Each row was made from one small tree. Brackets hold a mark, then the marks that hang from it, in the order of their numbers. Every link used is in the known rows. Write each row's tree.
In the rows, zero is written as 128.
Known rows
(j_442 (j_447 j_669) j_600 j_819): [101 185 128 131  54 103 145 122 150  90 118 112 128  61  80 104 185  97
 149]
(j_933 (j_669 (j_246 (j_77 j_442)))): [104 149 165  97 110 144  92  98 151 137 135 152 133 137 113 135 100 109
 130]
(j_933 j_669): [144 139 131 107  98  95 112  93 136 143 145 135 125 152 126 145 104 112
 130]
(j_933 (j_669 (j_246 (j_77 (j_442 j_447))))): [ 97 153 164  83 104 146  97  99 146 134 144 124 133 127 108 127 121 109
 138]
(j_77 j_246 (j_442 (j_447 j_669))): [ 77 118 130 125  80  93  35 134 145  95 149 121 118 139 143 110 126 146
  93]
(j_742 (j_447 (j_669 (j_246 j_77)))): [149 155 140 140 150 180  88 144  92 166 137 212 132 132  86 133  97 123
 138]
(j_495 j_600): [173 138 129 139 128 107 160 142 162 146 133 135 103  94  87 113 127 130
 133]
(j_819 (j_669 (j_246 j_77))): [129 164 147 110 124 193 124 135 153 151  95 134 133 129 118 125 114 106
 136]
(j_246 (j_77 (j_442 j_447 (j_819 j_669)))): [ 73 149  98 118  56 180 106 118 166  87 110 118 106 110  95  86 126 119
 140]
(j_77 (j_442 j_600)): [ 81 128 129 143 100 122  97 136 184  87 117 141 129  96 124 137 165 133
 112]
(j_742 j_447): [151 117 111 133 147 155 123 133 102 156 133 177 129 131 114 135 111 144
 138]
(j_819 j_669): [155 143 114 127  96 143 124 133 154 133 105 122 117 142 133 137 123 117
 125]
(j_77 j_246 (j_442 j_447 (j_819 j_669))): [ 68 114 117 118  39 108  87 115 182  80 105 106 108 126 152  93 129 146
 107]
(j_742 (j_447 j_669)): [169 138 115 151 128 139  87 142  92 153 145 204 120 141  99 142 105 131
 130]
(j_447 (j_669 (j_246 j_77) j_933)): [ 77 151 182 124 164 155 103 137 128 166 115 159 132 117  90 126 107  96
 146]
(j_442 j_600): [109 153 125 130 131 124 141 134 155 129 114 130 149  89 110 135 156 115
 130]
(j_447 (j_669 (j_246 (j_77 j_442)) j_933)): [ 61 140 184 129 149 154  82 140 145 146 115 166 124 115  96 129 114 103
 136]
(j_669 (j_246 (j_77 (j_442 j_819))) j_933): [  9 111 192 108 158 177 142 119 174 140  81 140 131  88 106 107 120 115
 156]
(j_77 j_442): [ 95 106 131 141  98 123  86 133 162  86 128 140 113 127 139 132 143 145
 110]
(j_77 j_246 j_442): [ 70  95 126 133 107 104  57 127 162 104 127 144 125 148 163 119 101 154
  88]
(j_933 (j_669 (j_246 j_77))): [121 158 163  91 125 146 114  97 135 159 136 146 142 138 108 135  93 100
 139]
(j_447 j_669): [151 153 131 150 102 108  84 139 116 125 143 161 117 140 110 136 117 112
 120]

Which tree is each row?
[ 67 140 107 113 101 180  89 128 141 103 137 113 119 113  96  96 131 128
 135] -> (j_246 (j_77 (j_442 j_447)))
[107 167 142  96  65 172 165 114 152 107  92  89 121  90 102  87 154 106
 159] -> (j_442 j_447 (j_819 (j_669 (j_246 j_77))))
[ 59  97 124 142  73  95  82 111 175  84 107 154 116 134 157 102  99 151
  98] -> (j_77 j_246 (j_442 j_819))
[ 38 124 191  96 200 187 152 127 143 182  93 126 147  97 103 117 112 107
 161] -> (j_669 (j_246 j_77) j_933)
[ 11 115 194  87 173 186 130 130 158 148 102 106 137  85 105 110 142 119
 156] -> (j_669 (j_246 (j_77 (j_442 j_447))) j_933)
[ 98 124 181 103 150 157 150 135 169 167  79 114 131 118 135 142 135 110
 144] -> (j_819 (j_669 j_246 j_933))
[ 65 157 129 101  71 128 193 113 190 117  74  72 128  53  94 106 189  96
 165] -> (j_442 j_447 j_600 (j_819 (j_669 j_933)))
[ 56 155 106 114 103 177  96 131 158 103 129 113 130  88  83 101 151 118
 135] -> (j_246 (j_77 (j_442 j_447 j_600)))
[ 66 119 176 117 106 123  82 141 156  98 133 111 115 102 121 127 174 130
 126] -> (j_77 (j_442 (j_447 (j_669 j_246 j_933))))
[130 147 153 129  77 142 162 115 168 112  76 140 120 109 132 117 130 112
 139] -> (j_442 (j_819 (j_669 j_246)))
[ 65 120 127 134  45  85  61 118 157  73 129 131 108 125 137  93 123 142
 103] -> (j_77 j_246 (j_442 (j_447 j_669) j_819))
[113 183 129 120  98 113 114 143 133 115 143 102 140  78  85 125 189 103
 136] -> (j_442 (j_447 j_669) j_600)
[ 82 141 145 119  75 102 149 111 132 108 118 101 107  90  92  98 156 105
 158] -> (j_442 (j_447 (j_669 j_933)) j_819)
[ 36 123 123 122  63  94 100 116 186  77 109 110 132  87 134  96 153 140
 111] -> (j_77 j_246 (j_442 j_447 j_600 j_819))
[ 71 144 170 102 135 189 106 136 142 117 124 121 138 101 109 108 144 124
 137] -> (j_669 (j_246 (j_77 (j_442 j_447))))
[ 66 129 167 105 138 188 122 132 185 155  78 127 124 117 119 129 121 109
 143] -> (j_819 (j_669 (j_246 (j_77 j_442)) j_933))
[ 97 148 163 103  88 137 108  89 161 124 122 158 127 130 112 126  98 105
 138] -> (j_933 (j_669 (j_246 (j_77 (j_442 j_819)))))
[104 177 114 110  47 130 178 118 180  96  87  81 130  64  98 104 190 100
 155] -> (j_442 j_447 j_600 (j_819 j_669))
[ 49 139 121 116 109 168  78 130 143 118 134 120 111 113  83 100 126 115
 140] -> (j_246 (j_77 (j_442 (j_447 (j_669 j_933)))))
[ 44 118 124 144  72  92  92 115 195  84  96 155 131 104 144 109 121 139
 101] -> (j_77 j_246 (j_442 j_600 j_819))
[ 79 141 156 114 105 167 172 109 175 141  62 134 121 102 109 106 112 100
 159] -> (j_442 (j_819 (j_669 (j_246 j_77) j_933)))
[ 16 109 193 101 180 185 125 130 166 154  94 134 137  98 109 119 122 118
 150] -> (j_669 (j_246 (j_77 j_442)) j_933)
[ 74 152 130 143  38 104 102 127 179  55 119 127 114  73 100 112 190 120
 127] -> (j_77 (j_442 (j_447 j_669) j_600 j_819))
[ 62 151 105 133 113 174  90 130 168 110 119 150 131 103  91 113 124 117
 128] -> (j_246 (j_77 (j_442 j_600)))
[ 84 150 131 133  73 112  76 143 166  77 141 118 121  87 105 128 193 123
 117] -> (j_77 (j_442 (j_447 j_669) j_600))
[ 77 145 182 109  93 116 155 118 135 113 110 104 120  79  97 101 165 105
 161] -> (j_442 (j_447 (j_669 j_246 j_933)) j_819)
